Each row comes from the steps of one path. Every step used is in the known rows, and no mark comes twice. Write the path behind each row, first mark first.
(in the rows, 100 means zero)
Known rows
sebud/damarid: 92, 98, 101, 92, 106, 104, 98, 91, 104, 95, 81, 102, 86, 97, 101, 94, 80, 91, 111, 100, 118, 112
dumam/lisabof/ligor/rona/segusu/sebud/damarid: 96, 102, 134, 96, 87, 98, 99, 105, 110, 108, 92, 64, 89, 116, 99, 136, 74, 92, 103, 96, 115, 91
ligor/rona/segusu/sebud: 91, 101, 123, 91, 93, 106, 103, 101, 89, 107, 90, 93, 78, 112, 92, 129, 78, 113, 84, 87, 97, 100
zosom/sebud/dumam/lisabof: 79, 102, 104, 105, 76, 95, 97, 102, 110, 86, 97, 97, 91, 99, 103, 100, 111, 91, 96, 84, 104, 92
rona/segusu/sebud/dumam/lisabof/damarid: 77, 98, 125, 98, 85, 89, 97, 110, 112, 96, 95, 74, 103, 94, 99, 127, 97, 84, 88, 88, 117, 89
zosom/sebud/segusu: 96, 107, 111, 101, 92, 102, 103, 97, 95, 88, 103, 113, 88, 110, 102, 87, 94, 102, 88, 92, 96, 125
zosom/sebud/lerega: 94, 101, 107, 89, 88, 104, 105, 91, 96, 84, 101, 114, 92, 106, 101, 106, 100, 106, 82, 88, 99, 117
zosom/sebud/dumam/lisabof/damarid: 84, 97, 114, 102, 81, 90, 90, 102, 121, 82, 98, 85, 100, 97, 103, 110, 114, 81, 100, 90, 116, 87
zosom/sebud/damarid: 96, 103, 109, 98, 110, 106, 94, 88, 110, 84, 87, 107, 87, 106, 104, 99, 89, 90, 96, 92, 109, 117
sebud/dumam/lisabof: 76, 96, 94, 98, 73, 91, 99, 105, 105, 97, 90, 91, 91, 91, 102, 97, 104, 91, 111, 92, 114, 87
damarid/sebud: 89, 102, 88, 100, 91, 114, 93, 104, 90, 75, 86, 112, 77, 89, 112, 83, 92, 105, 94, 111, 109, 99
ligor/rona/segusu/sebud/dekom: 88, 102, 115, 98, 89, 105, 112, 99, 91, 108, 84, 100, 77, 114, 84, 123, 85, 114, 84, 88, 100, 93
dumam/lisabof/zosom/sebud: 100, 100, 96, 114, 76, 112, 111, 108, 94, 87, 99, 89, 91, 90, 111, 115, 99, 91, 109, 91, 101, 97
dumam/lisabof/ligor/rona/segusu: 90, 97, 121, 88, 63, 92, 102, 108, 97, 103, 92, 71, 87, 105, 95, 117, 87, 105, 113, 99, 107, 85
zosom/sebud: 95, 104, 106, 99, 91, 103, 97, 96, 93, 85, 93, 110, 84, 103, 101, 96, 100, 102, 89, 91, 99, 115
segusu/sebud/dumam/lisabof: 81, 101, 104, 105, 78, 94, 99, 109, 100, 101, 96, 88, 90, 99, 103, 114, 103, 91, 94, 88, 111, 90
zosom/sebud/segusu/rona: 93, 103, 118, 101, 96, 97, 106, 97, 105, 90, 109, 110, 91, 120, 103, 99, 96, 95, 87, 92, 86, 114
segusu/rona: 89, 95, 103, 92, 92, 93, 104, 99, 98, 98, 92, 102, 87, 105, 98, 101, 94, 98, 102, 99, 97, 96
sebud/dumam/lisabof/ligor: 83, 99, 97, 98, 67, 85, 95, 110, 106, 97, 96, 83, 95, 97, 104, 96, 105, 89, 115, 95, 116, 91
ligor/rona/segusu: 86, 96, 114, 83, 86, 103, 104, 96, 93, 102, 85, 98, 79, 104, 90, 111, 80, 113, 101, 90, 100, 96
damarid/sebud/dekom: 87, 104, 80, 108, 87, 114, 101, 104, 92, 76, 79, 118, 75, 91, 103, 79, 98, 106, 93, 112, 112, 94
rona/segusu: 83, 100, 108, 88, 92, 100, 104, 99, 89, 95, 83, 102, 87, 93, 95, 93, 84, 105, 97, 94, 102, 113
damarid/sebud/lerega/lisabof: 92, 95, 90, 93, 93, 103, 103, 110, 100, 81, 97, 116, 91, 91, 115, 102, 95, 116, 84, 117, 115, 114
ligor/rona: 93, 94, 102, 88, 83, 104, 100, 99, 93, 103, 87, 100, 74, 106, 92, 108, 88, 112, 110, 96, 104, 91
lisabof/ligor/rona/segusu/sebud: 98, 105, 126, 90, 88, 100, 97, 105, 90, 106, 96, 84, 82, 118, 94, 129, 83, 109, 90, 91, 101, 104

Write each row's path
105, 98, 93, 101, 90, 116, 115, 94, 92, 86, 105, 112, 97, 99, 109, 117, 95, 101, 93, 82, 99, 114
lisabof/zosom/sebud/lerega
89, 97, 103, 102, 75, 103, 92, 112, 106, 71, 90, 84, 89, 80, 112, 98, 97, 91, 103, 122, 124, 77
dumam/lisabof/damarid/sebud
90, 105, 121, 95, 115, 105, 101, 95, 100, 98, 83, 95, 90, 103, 100, 115, 71, 93, 85, 90, 112, 120
rona/segusu/sebud/damarid
83, 97, 91, 101, 99, 105, 82, 102, 114, 71, 89, 107, 90, 88, 111, 93, 103, 90, 96, 104, 123, 87
lisabof/damarid/sebud/dumam
93, 99, 98, 98, 95, 109, 86, 104, 102, 69, 87, 101, 86, 85, 109, 92, 94, 97, 96, 117, 121, 94
lisabof/damarid/sebud
85, 95, 107, 109, 79, 111, 113, 109, 99, 109, 98, 79, 89, 102, 104, 147, 88, 96, 104, 72, 103, 75
ligor/rona/segusu/sebud/dumam/lisabof/zosom
77, 99, 105, 99, 68, 102, 89, 109, 113, 83, 93, 87, 85, 103, 112, 109, 96, 100, 103, 97, 111, 69
damarid/sebud/dumam/lisabof/ligor/rona/segusu
100, 100, 126, 93, 95, 89, 98, 117, 98, 113, 98, 83, 89, 116, 96, 137, 86, 118, 89, 101, 105, 117
lerega/lisabof/ligor/rona/segusu/sebud
104, 94, 104, 89, 86, 88, 96, 113, 101, 111, 96, 88, 85, 110, 98, 116, 95, 115, 115, 112, 113, 109
lerega/lisabof/ligor/rona
89, 97, 109, 94, 92, 94, 110, 101, 98, 102, 102, 105, 91, 112, 100, 94, 88, 96, 101, 99, 94, 107
sebud/segusu/rona
98, 96, 108, 92, 95, 91, 107, 102, 104, 91, 103, 112, 99, 104, 104, 114, 103, 114, 81, 99, 104, 130
zosom/sebud/lerega/lisabof
79, 106, 118, 103, 77, 88, 96, 112, 103, 101, 97, 77, 98, 103, 102, 118, 97, 90, 91, 87, 110, 100
rona/segusu/sebud/dumam/lisabof/ligor
94, 99, 116, 83, 82, 98, 97, 102, 94, 101, 90, 89, 83, 110, 93, 111, 83, 111, 105, 94, 102, 100
lisabof/ligor/rona/segusu
102, 99, 98, 115, 93, 114, 108, 100, 108, 88, 93, 86, 95, 93, 114, 116, 88, 79, 114, 90, 112, 99
dumam/lisabof/zosom/sebud/damarid
96, 91, 118, 76, 85, 86, 108, 106, 103, 108, 101, 92, 98, 111, 96, 129, 87, 122, 98, 102, 109, 115
sebud/lerega/lisabof/ligor/rona/segusu
94, 92, 130, 85, 104, 86, 108, 110, 104, 100, 101, 88, 109, 99, 97, 139, 87, 107, 73, 104, 118, 126
rona/segusu/sebud/lerega/lisabof/damarid
99, 87, 135, 81, 101, 89, 107, 108, 109, 107, 103, 84, 101, 110, 92, 156, 84, 115, 78, 100, 114, 108
ligor/rona/segusu/sebud/lerega/lisabof/damarid
102, 99, 104, 86, 79, 98, 94, 102, 95, 102, 93, 90, 78, 111, 96, 108, 91, 109, 115, 101, 108, 94
lisabof/ligor/rona
98, 86, 108, 81, 95, 84, 104, 107, 109, 97, 99, 94, 107, 93, 98, 117, 96, 106, 96, 113, 125, 117
sebud/lerega/lisabof/damarid
87, 103, 119, 94, 92, 97, 92, 102, 103, 107, 98, 91, 86, 120, 96, 127, 91, 102, 91, 77, 104, 97
lisabof/ligor/rona/segusu/sebud/dumam
78, 96, 113, 91, 66, 88, 97, 106, 111, 105, 93, 78, 90, 107, 97, 116, 96, 98, 113, 86, 109, 79
sebud/dumam/lisabof/ligor/rona/segusu
93, 94, 100, 88, 90, 108, 95, 99, 103, 69, 96, 106, 94, 89, 111, 103, 93, 99, 87, 113, 122, 96
lisabof/damarid/sebud/lerega
98, 98, 93, 94, 88, 97, 97, 114, 99, 81, 102, 106, 97, 96, 118, 101, 98, 114, 90, 122, 118, 118
damarid/sebud/lerega/lisabof/ligor
101, 99, 129, 94, 113, 92, 96, 108, 112, 113, 93, 80, 90, 119, 100, 139, 74, 105, 97, 102, 117, 120
lerega/lisabof/ligor/rona/segusu/sebud/damarid
109, 95, 116, 87, 87, 89, 104, 112, 100, 114, 109, 89, 92, 122, 99, 144, 94, 119, 90, 105, 111, 115
segusu/sebud/lerega/lisabof/ligor/rona
90, 99, 88, 117, 80, 107, 109, 113, 96, 103, 100, 84, 94, 91, 111, 126, 99, 87, 107, 82, 110, 87
segusu/sebud/dumam/lisabof/zosom
85, 107, 110, 103, 94, 102, 112, 102, 87, 101, 83, 103, 85, 102, 89, 108, 89, 105, 78, 91, 103, 111
rona/segusu/sebud/dekom
99, 100, 128, 82, 83, 99, 105, 99, 92, 107, 104, 89, 90, 122, 95, 137, 83, 114, 82, 88, 102, 105
lisabof/ligor/rona/segusu/sebud/lerega
